Known rows, with every way that one mark hangs from another
livak(funodak(buvu vufud(bugus)) zutim): [ -1.1  11.1   6.1   7.9  11.2  -1.6   8.4  18.9   4.9   1.4  12.5  10.8
  -0.7  -1.2 -22.3   2.6   2.4   3.4   4.0  -3.2  -4.8 -10.6]
zutim(livak): [  3.8  -9.9  -8.5  -4.8   7.8 -14.8   5.3  -3.7  -5.2  14.5   5.5  15.2
  -5.7  -2.6  24.6 -17.6  10.8   1.2   2.5 -11.3   9.1   9.5]
funodak(buvu vufud(namuv zutim(livak))): [ -2.6 -13.5  -3.3   1.3  -5.1  -3.6  -6.9  29.0   0.6   9.7 -16.6   3.0
  -5.9  10.6 -14.5  -8.2   3.3  -4.0  -4.9  11.3   1.0   4.4]
livak(funodak zutim): [ -1.3  -0.8  10.0  -3.8  15.4  -5.9  11.5  -2.3   5.4   5.2  19.7   5.1
   0.1 -12.3  -4.9  -7.4   7.1   8.5  -1.5 -18.1   0.8   2.5]
vufud(bugus funodak(buvu) zutim): [ 21.3  14.5 -13.5   1.4 -11.9   1.7   5.9  -8.6   6.4   2.8  -9.4  18.0
   3.6 -18.7  -3.6  -3.9   9.4   7.1   2.4   8.5 -10.0   4.7]
bugus(vufud(funodak(buvu) namuv zutim)): [  9.7  -4.9  -6.2  -2.1 -23.5   6.7  -7.9 -33.4  16.9  -7.7 -24.3   3.2
   1.7 -15.4 -11.6   9.4  -9.3   0.3 -10.5   2.5  -3.6  13.3]
zutim(livak vufud(bugus)): [  4.7   4.4  -4.4   4.4   5.1   5.0  -2.6  -0.6 -14.9   0.3  23.8   1.3
  -4.7  11.7   0.7 -10.7  -5.4  -6.8  13.7  -0.7   6.2  -1.7]
bugus(vufud(funodak namuv)): [ -2.4  -5.6  -4.4  -6.2 -15.9   5.6  -7.4 -50.7   7.0 -17.5  -4.0  -7.9
   0.1 -12.9  14.7  12.9 -16.4  -6.7  -6.9 -10.6   4.0   8.2]
livak(zutim(vufud(funodak))): [  5.1   4.2  18.8  -4.0  12.9  -4.4   3.4  -6.6   3.3 -10.3  46.0 -11.0
  20.1 -11.5 -19.3  -2.9  -7.7   3.8   2.0 -13.0  -9.2  16.9]
bugus(vufud(funodak)): [  2.5   1.7   1.1  -5.7 -11.3  -7.5  -0.8 -41.9   8.4  -8.9   5.0   7.7
   5.5 -23.7  28.1   7.2  -6.6   3.4   0.1 -13.9   0.0  12.8]
vufud(bugus namuv zutim): [  1.4   6.0 -13.6  -2.1 -15.5  25.5  -9.8 -11.7 -13.2   0.0 -10.7  -2.5
  -3.0  10.4  16.9  -1.1   1.6 -18.3   7.6  10.3   8.0 -18.4]
vufud(funodak(buvu) zutim): [ 20.6   1.8  -8.2  -1.1  -5.9 -13.1   7.7  -1.5  13.1   9.5 -16.3  19.5
  12.3 -23.8  -1.1  -7.6  14.9  13.8  -7.4  -1.7  -8.7  22.6]
livak(funodak(vufud(bugus)) zutim): [-13.8  12.6  17.7   0.5   5.4   5.2   4.8  15.2  -5.9  -6.1  32.5  -5.4
  -5.6  -2.2  -6.9   5.1  -1.1  -0.4  11.3  -3.3  -4.8 -22.5]
zutim(livak(funodak) vufud(bugus namuv)): [ -1.7  -2.9   0.8   6.4  -0.3  19.3  -1.6 -10.9  -7.4 -12.6  17.3 -20.7
 -24.3  11.0 -37.7   0.0 -12.4  -2.6  -2.8   1.5   3.4 -10.0]
zutim(livak(funodak(buvu)) vufud): [ 13.9 -11.8  -0.9  11.6  14.8 -16.6   8.5   8.0  12.3   8.4  -1.9  10.5
  -6.8  -5.2 -38.3 -12.0   6.8  18.4 -10.4 -13.8   1.0  25.7]
buvu(funodak(vufud(bugus namuv))): [-13.3   7.4  -9.0  -1.0   3.3   9.5  -3.3  -1.4 -17.8  -4.0 -19.5  -9.8
   6.5  24.9  55.5  12.0  -7.7  -8.4   0.7   1.4   1.3 -19.5]
zutim(livak vufud(funodak(buvu))): [ 18.1  -6.7  -4.4   4.5  12.0 -20.0   7.6  -3.2  12.3   0.6  12.1   7.7
   5.3 -13.4 -31.2 -11.6  -1.2  15.4  -7.2  -9.4  -7.0  34.0]
matuf(buvu): [  4.1  -2.7 -20.7  -3.0  24.9 -20.6   9.4  -9.5   9.9  19.3 -25.5  19.2
  20.9   7.1  39.7  -8.4  15.7  -5.2   8.7   0.2  15.9   9.4]
funodak(vufud(bugus)): [ -8.0  12.1  -6.0   3.5  -0.4  -1.4  -4.6   8.0 -14.5   0.2   2.1   8.1
   6.1   9.2  41.4   4.3   5.7 -13.3  17.4  -3.1   5.7 -12.2]
bugus(vufud(funodak namuv zutim(livak))): [ -2.3  -9.5  10.6 -12.8 -29.6   9.3  -6.0 -29.3   4.0 -11.6  14.1 -15.9
 -21.3 -15.8 -15.1   3.1 -17.1   0.9  -6.9  12.8  -5.3  -1.2]
funodak(buvu vufud(bugus namuv)): [ -2.7   2.6 -23.1  10.4   1.0   6.1  -7.1   2.2  -3.4  -1.5 -26.4   9.9
   6.0  18.8  12.3   6.8  -2.2 -17.9   6.1  -0.2   8.8  -5.0]

Rows
[ -1.9  -3.5   6.5  -8.1 -27.2  13.0 -10.5 -36.2   5.9 -14.6  -3.5 -11.9
  -2.8 -14.5   4.7  11.9 -14.1  -3.7  -6.9   3.5  -2.5   1.7] -> bugus(vufud(funodak namuv zutim))
[  4.0 -10.7   3.9 -11.8 -16.0   4.2  -0.3  -8.8   0.1  -2.8  12.4 -13.9
 -17.2 -14.2 -18.1  -7.0  -2.2   5.1 -10.5  10.7  -6.4   3.7] -> vufud(funodak namuv zutim(livak))
[ 17.5   7.3 -18.0   1.1 -16.6  16.3   0.2 -18.5   5.5  -5.4 -16.3   3.5
  -0.2  -8.5 -16.5   1.4   1.0  -2.8  -5.1  11.7  -6.2  -0.7] -> vufud(bugus funodak(buvu) namuv zutim)
[ -6.4   8.6   7.6  -3.4 -12.3   3.1  -4.9  29.7 -17.7   6.4  19.4   1.4
 -14.5   6.9   9.8  -8.3   4.5  -6.1  16.2  20.4  -2.8 -21.5] -> funodak(vufud(bugus zutim(livak)))
[-11.1   2.3  -5.1  -8.3  31.4 -27.8  11.2  14.9   3.0  18.1 -33.0   5.1
  28.7  17.9  67.4   5.1   9.6   6.2   3.8   5.8   1.8   0.4] -> matuf(buvu(funodak(vufud)))
[ -4.1 -17.3  -2.1   5.2   4.8 -12.1   3.1  15.8   8.4   3.2 -16.3   1.9
 -18.5   1.4 -29.0  -1.2   1.0   8.2 -15.5  -5.4   2.1   7.9] -> zutim(livak(funodak(buvu vufud(namuv))))
[-12.1   1.3   3.2  -3.8 -16.7  17.6 -11.2  19.0 -18.5  -2.4  10.2 -14.0
 -20.0  15.9  -3.4  -1.0  -6.4 -15.1   8.8  24.5   0.5 -25.9] -> funodak(vufud(bugus namuv zutim(livak)))
[ -2.5 -10.7 -16.2   7.5   7.5  -8.5  -5.0   7.4   4.3   4.2 -32.7  12.3
  14.6  12.0  14.9   2.9   4.2 -10.6  -4.7 -12.4  11.0  12.5] -> funodak(buvu vufud(namuv))
[ -9.4   5.5   2.6 -10.5  19.7 -19.5   7.2  30.3   1.7  22.1 -33.0   0.4
  25.3  15.1  56.0   2.3  12.7   9.3   4.7  20.6  -4.9  -5.8] -> matuf(buvu(funodak(vufud(zutim))))
[ -8.4  15.4  13.7   1.8 -14.5   6.1  -2.2  23.0  -9.1  -2.4   2.9  -3.5
 -11.3  -4.3   6.3   7.3   9.5   3.0   8.7  10.3  -6.2 -22.6] -> livak(funodak(vufud(bugus zutim)))
[ -4.7   5.0   8.7   4.7   6.1  29.1  -2.9 -12.0  -4.7 -16.9  30.4 -23.4
  -5.2  12.3 -42.0   6.6 -16.2  -9.9   2.0  -3.9   2.1 -14.4] -> livak(funodak zutim(vufud(bugus namuv)))
[-12.2  -4.9   4.8  -3.0  -9.5   4.1 -14.3  18.5  -9.1  -0.1 -11.8  -7.8
   6.4  10.5  19.4   4.6   2.7 -12.7   1.9   4.7   4.1  -6.0] -> funodak(vufud(namuv zutim))
[ 19.9  -0.3  -8.0   7.4  10.9 -17.1   4.8  -8.6  14.1  -2.4  -4.8  11.6
  22.5 -13.4 -12.0  -0.5   3.4  10.7  -5.7 -17.9  -4.9  35.6] -> zutim(vufud(funodak(buvu)))
[  1.8  12.3   4.2   3.1  13.1  15.3  -2.3  -1.0 -11.7  -3.9  37.3  -2.6
  15.6  12.9  -5.1  -3.7  -8.0 -12.9  18.3  -5.3   3.1  -7.2] -> livak(zutim(vufud(bugus)))
[  5.2 -10.5   2.7   9.8  19.1   7.1   3.3  -0.4  13.3  -4.3   3.6  -7.4
   9.1   7.0 -54.4   1.3  -6.5   2.8 -13.7 -16.6   3.4  15.3] -> livak(funodak(buvu) zutim(vufud(namuv)))
[ 12.9 -12.1 -11.8   4.3  10.9 -21.6  15.6   0.1  13.3  16.6 -13.8  24.9
 -15.2 -14.7 -17.6 -16.0  14.5  18.6 -11.6 -14.4   2.2  18.4] -> zutim(livak(funodak(buvu)))
[ -1.7  -1.6   0.5  -3.4 -16.4  21.1   0.5  -4.3  -7.1  -1.7   4.9 -13.3
 -35.6   0.7 -28.2  -5.8  -1.1   0.5  -2.4  17.4  -0.7 -21.5] -> vufud(bugus namuv zutim(livak(funodak)))
[ 16.0  -6.5 -12.7   7.5   7.7  -1.6  -1.8 -20.3  12.9 -10.6 -13.3  -2.7
  17.1  -3.0 -25.6   5.5  -6.7  -0.4 -13.5 -13.3  -0.1  31.0] -> zutim(vufud(funodak(buvu) namuv))
[ -9.2   1.9  19.1  -0.1  -7.6  -8.8  -1.1  29.7  -2.0   4.0  -3.4  -1.7
  -3.7 -10.9   6.8   4.6  14.3   9.6  -0.6  -1.0  -5.3  -4.8] -> livak(funodak(vufud(zutim)))
[ -2.1  -1.2  10.6   5.2  16.6 -16.7   9.8  24.9  12.0   7.0   6.1  11.8
   7.0  -7.3 -20.7  -1.8   6.6   8.0  -3.8 -14.8  -4.9   7.4] -> livak(funodak(buvu vufud) zutim)
[ -0.7  -6.0   5.9  -8.5 -17.0  -1.6  -6.6  -9.1  -2.1   8.6   7.9   9.0
 -12.8  -6.5  14.8 -11.1  -3.2  -0.5   5.9   5.3   3.8  -1.7] -> bugus(vufud(zutim(livak)))
[  0.1  -2.8  -9.7   4.7   1.1  18.3  -8.3 -11.5 -15.2  -7.0  15.6 -13.7
  -9.5  22.0 -12.9  -4.9 -14.6 -17.9   6.6   4.3  10.2  -6.7] -> zutim(livak vufud(bugus namuv))
[-12.5   9.2   8.7   3.6 -18.4  21.7  -7.7  12.2  -9.3 -10.4  -4.4 -16.9
 -15.8   6.1  -7.8  14.2   0.0  -6.1   1.5  13.8  -2.7 -26.9] -> livak(funodak(vufud(bugus namuv zutim)))
[-14.7  -2.7  -2.5 -11.5  15.2  -7.5   0.3  19.9   2.7  12.7 -40.4 -13.5
  20.5  26.8  42.9   8.8   2.8  -1.5  -3.1  25.8  -1.6 -10.0] -> matuf(buvu(funodak(vufud(namuv zutim))))
[-11.8  -8.1  15.8  -1.5   4.9 -20.2   6.3  21.2  -2.1   4.6  13.6   0.8
 -18.8  -8.4  -0.2  -3.3   6.4  11.4  -2.7  -7.5  -1.9   1.0] -> zutim(livak(funodak(vufud)))
[-17.4   7.3  10.9   1.4   1.3  18.7  -1.8   5.2  -5.9 -14.4  24.2 -19.8
 -10.6   8.2 -19.8  10.7 -11.4 -10.7   2.8   2.1  -0.5 -27.2] -> livak(funodak(vufud(bugus namuv)) zutim)
[ -0.4  -1.0  18.9   2.8  18.0   0.4   4.2   5.2   3.1  -3.5  30.8  -8.2
   9.2  -4.1 -26.7  -3.5  -1.4   6.9  -0.8 -18.7   0.2   7.0] -> livak(funodak zutim(vufud))
[ -8.3  14.7  -4.4  -1.9   8.4  -3.8   2.6   7.9 -17.7   5.1 -10.9   4.1
  12.3  13.2  68.0   6.7   2.6   0.5   8.4  -1.7  -2.1 -16.4] -> buvu(funodak(vufud(bugus)))
[ 14.9   1.6  -1.7  -2.6 -19.4  -7.5  -0.1 -23.7  17.7   0.3 -14.6  17.6
   7.5 -26.1   1.9   2.2  -0.3  10.8  -4.0   0.1  -7.5  18.2] -> bugus(vufud(funodak(buvu) zutim))
